Each row comes from the steps of one path. Every step used is in the known rows, and no mark comes twice. Write the path behind each row, first mark first.
Known rows
U-Q-S: [-31.9 -35.3  36.5  12.8  -7.4   9.5  12.2  17.8  34.8   6.4 -39.1 -54.8
 -16.1  -9.7  33.0 -35.4   6.9  36.1 -12.3  29.2   0.2]
Q-S-Z: [ -1.3 -25.2  10.3  -8.1  -1.3  28.3  -2.5  15.5  33.9   6.6 -16.4 -35.1
 -18.3   2.1  37.6 -19.6  10.2   1.9 -13.5  16.8 -20.4]
Z-Q-S: [-12.9 -45.4  30.8   2.1 -16.7  15.0 -29.1  26.3  20.9  -8.7 -38.1 -25.1
 -13.0  -6.0  26.7 -16.2   1.3  43.8 -14.9  -3.2  16.8]
S-F: [-20.0 -22.0  36.4   4.5 -16.0  15.7 -20.0   9.8 -40.4  22.6  -7.6 -10.9
  -2.1   9.8  -5.5   3.8  -8.2 -12.4 -10.3  -5.0   1.7]
G-S-Z-Q: [ 12.2 -39.1  12.8  -9.1  -1.5  27.3 -25.2   5.1  22.9 -18.4 -40.6  10.4
 -27.3   1.4  12.9 -12.2  26.5  18.2 -17.0   2.9   3.2]
S-G-Q-K: [ 12.5  -1.4 -16.4  20.3 -23.8  12.4 -16.9   4.5   4.1  18.4  -0.2 -33.0
  28.3 -33.3 -14.9 -28.3  28.3  43.7 -29.8  18.8  -7.0]
G-Q: [  0.3 -24.4  29.4  15.8  -4.8  23.4 -10.0  21.9  -3.6   3.2 -15.0 -23.7
  30.2  17.1  -7.0 -33.2  -5.6  40.5 -11.8   1.2  14.6]
K-S-F: [-15.0  -1.2  22.7  -9.2  -7.4 -10.0   5.5  20.4 -45.9  20.8 -19.0 -14.0
   1.9  13.9   2.6  20.9 -25.5  -8.0  19.3  -8.2  17.6]
K-Q: [ -6.5 -19.4  26.2  17.2  -9.6   6.3 -23.9   3.9 -25.0   6.7 -30.3 -25.1
  -1.6  48.6   7.7 -46.4  -6.1  29.0  -0.3   5.3  30.4]
F-Q-G-S-Z: [ 11.3 -28.1 -27.8   5.1  16.2   7.8   0.3  12.6  51.6  -9.9  15.8 -18.2
  -1.9  13.1  12.1 -19.0  30.2  15.6   2.3  18.0  14.6]
G-Q-K-S: [ 11.0  -2.6 -17.5   2.1 -13.2  -4.6   9.0  35.6  -3.8  27.4 -14.7 -32.2
  26.9   0.8 -12.2 -11.8 -13.3  55.1   1.9   5.8  48.6]
F-Q-G-S: [ -4.6 -26.5  -3.8  12.2  11.8  -8.6   2.4  28.0  39.1  -3.2  16.1 -18.7
  14.9  21.4  -6.0 -11.7  15.9  37.9  12.5   8.7  50.1]
S-Z: [ -0.4 -34.8  27.7  -0.2  -4.1  27.1 -12.9  -1.2   4.5  11.5 -12.0  -3.8
 -10.1  10.1  17.5 -30.2  11.2 -15.8 -12.9  22.9 -18.2]
Z-Q-G: [-10.4 -50.6  28.9  27.3 -21.4  -4.2 -35.5   6.6   6.9 -22.5  20.0 -11.8
   7.6 -15.1   9.6 -32.6   2.8  38.6 -10.0  22.6  35.0]
Z-Q-K-S: [  3.6 -29.9  -3.5  -2.6 -23.9 -12.8 -17.1  25.8 -14.6  17.2 -31.4  -0.5
  -0.7 -10.7   0.1  -7.8  -6.8  45.2  -2.0   8.2  52.7]
S-G-Q: [  7.7   4.3  21.5  22.5 -10.6  11.3  -7.5   1.5   1.4  -9.6 -11.6 -27.9
  37.2 -14.1   0.9 -27.5  16.6  27.4  -5.1   7.4 -26.3]
Z-Q: [-12.2 -58.9  48.4  12.7 -21.8  16.4 -46.0   7.4 -14.7  -6.1 -31.9  12.9
  -4.6   1.5   5.5 -25.7   1.2  28.3 -15.7   4.1  21.8]
U-S-Z-Q: [ -1.1 -63.1  45.5   1.8  -5.1  18.0 -27.6  -8.5  17.4  -8.8 -59.4 -12.7
 -42.8  -3.5   3.0 -30.7  22.6  22.7 -16.7  22.3 -10.3]
Q-K: [ -8.2 -33.8  14.9   7.9 -26.8  17.5 -25.0  14.7 -10.1  44.8   3.8 -10.0
   3.5  -2.4 -21.9 -23.7   9.0  21.4 -32.6  21.3  23.9]
G-Q-K-S-F-M: [ -8.1  -3.5 -46.9  11.1  -2.7 -25.4 -21.0  44.3 -21.4  27.9  -7.6 -17.3
  13.7   0.7 -15.4   5.2 -22.2  28.0  22.5   6.0  24.6]
K-Q-S-F-M: [-24.7 -12.6 -20.9  13.4   4.0 -17.1 -34.1  33.4  -7.8   9.9 -24.5 -40.2
 -19.5  27.4  18.2 -10.1 -16.8  16.9  18.0  -0.9   5.3]

Which path is each row?
[ -2.9 -26.4  21.4   8.9  -4.3  -0.3 -11.3  21.6  26.7 -20.3   9.5 -16.8
  -3.1  -7.8  -4.3  -4.6  17.6  42.2 -13.2  11.1  38.8]
Z-Q-G-S
[  6.2  18.2  -4.6   3.8 -21.6 -23.1   6.6   1.0  -4.9  21.2 -14.0 -13.0
  14.3 -31.8  -3.9   1.1  11.2   9.2   3.8  26.4  -0.9]
Q-K-S-G
[ -3.2   9.1  -1.0  11.3   7.2  -9.2   8.4  19.5  15.8 -12.1  11.1 -47.7
  -1.6  26.5  -2.7 -19.3  10.0  43.5  -0.2  10.6  46.1]
K-Q-G-S
[ -8.7  -3.7  22.8   5.4   4.6  -1.3  13.6  28.4  27.1  -1.4  26.6 -27.0
   6.8   6.1  -9.0  -3.4  10.9  22.1 -10.5  16.8  27.7]
Q-G-S
[  2.4 -59.1  25.3   5.0 -13.9  26.5 -42.3  -4.5   3.4 -11.3 -31.9  10.3
 -20.4  -3.8  22.5 -32.9  14.7  12.5 -16.5  11.1  -6.3]
S-Z-Q
[ -5.3 -14.8  -0.7  15.1  -6.7  -4.1 -15.2   3.6  37.6  -2.6 -23.0 -26.9
  14.8 -11.8  31.9 -10.0  25.1  18.7  13.9   9.1 -15.1]
F-Q-S-G
[-36.4 -18.1  17.5   7.3 -13.3  13.4   5.0  13.4   0.4  13.9 -35.5 -58.9
 -22.6 -14.3  25.9  -6.1   0.8  16.0  -9.9   1.7  -8.3]
U-Q-S-F
[ -7.9  -0.6 -10.9  -5.9 -19.2  -6.9  -1.4  24.0 -41.0  42.4 -10.6 -21.3
  -1.3  -7.7 -11.3  19.8 -15.5   6.6  -0.5  -6.1  30.0]
Q-K-S-F
[  6.5 -13.9  13.7 -12.8   3.9  -0.1  10.6  10.8   1.7   9.1 -22.9  -4.5
  -3.2  13.6  26.7 -10.5  -6.3  -8.9  15.0  17.7   0.2]
K-S-Z
[ 25.2  -6.7 -39.6  -3.9  -4.2   8.5   7.7  18.3  12.6  20.8 -18.1 -29.7
   8.7  -4.4   8.6 -19.8   3.8  32.8  -3.8  13.1  13.6]
G-Q-K-S-Z
[ 16.7 -37.4 -21.5  -5.9 -16.2  29.2 -30.5  11.7  21.4  12.9 -25.6  -0.8
 -28.3 -17.6  -6.3 -15.9  37.4  36.3 -39.5   9.3  14.8]
G-S-Z-Q-K
[ -7.1   1.0  25.7   6.2 -12.4   0.5  -2.2   4.8  24.6  -0.8 -16.3 -34.5
   7.5 -24.0  27.0  -2.3  17.1   4.5  -7.9  17.7 -38.5]
Q-S-G
[-12.1 -10.6   3.2   1.9  -5.0   4.9 -16.4  18.0  -6.7 -12.5   7.1 -22.4
  -9.1 -14.4  -8.4  19.7   9.5  19.6 -13.1 -12.7  26.0]
Z-Q-G-S-F
[ 11.8 -35.5  13.3  -6.9  -8.1   1.2 -23.9   2.5   0.0 -16.9 -44.3  10.6
 -16.3  -3.5  32.4 -13.9  -1.5  16.8   7.9   7.6  13.3]
K-S-Z-Q
[-11.6  -1.7  -3.3   2.4  -6.1  24.7  -5.0  33.1  -5.2   8.6 -21.4 -64.3
   9.4  -1.7  15.1   3.0  -7.8  31.2 -10.4 -26.4   1.2]
G-Q-S-F
[ -6.0 -15.0  22.6  10.0 -21.7   0.6 -24.7   0.5  22.9 -20.1 -36.6 -24.7
  -2.7 -38.4  32.3  -6.2  22.9  25.6  -9.1   8.3 -23.7]
Z-Q-S-G
[-16.3   1.2  23.8 -12.1   3.3  20.6  -0.8  19.7 -23.6  19.8 -13.9 -14.2
 -10.0  13.4 -17.5  23.8   2.2  -7.9 -13.8 -15.3   4.2]
G-S-F
[ -4.0   4.5  -3.2  14.0 -21.6 -29.3  15.6  -9.2   7.5  17.3 -25.5 -23.5
   4.5 -45.5   9.1 -16.5  22.3  23.0   1.2  45.8  -8.6]
U-Q-K-S-G
[-10.3 -27.8 -10.4   5.0   2.2 -12.7 -12.3  19.3 -24.9  19.6 -26.6  -1.4
  13.2  29.7   7.5   7.3 -15.9   7.0  38.4 -18.9  44.4]
K-S-F-Q
[-24.2 -42.1   7.6  25.7   1.3 -15.2  -7.1   6.9  10.8   7.3   9.1 -44.7
  -4.1   7.2 -13.1 -14.4  10.0  28.3  13.3  18.7  31.3]
U-S-F-Q-G
[  5.8  -8.0  -0.1  -0.7   7.2  13.2  11.8  13.5  39.5  -7.3  18.3 -24.1
  -9.2  -0.1   8.6 -12.1  25.6   1.3 -14.0  24.2  -4.6]
Q-G-S-Z
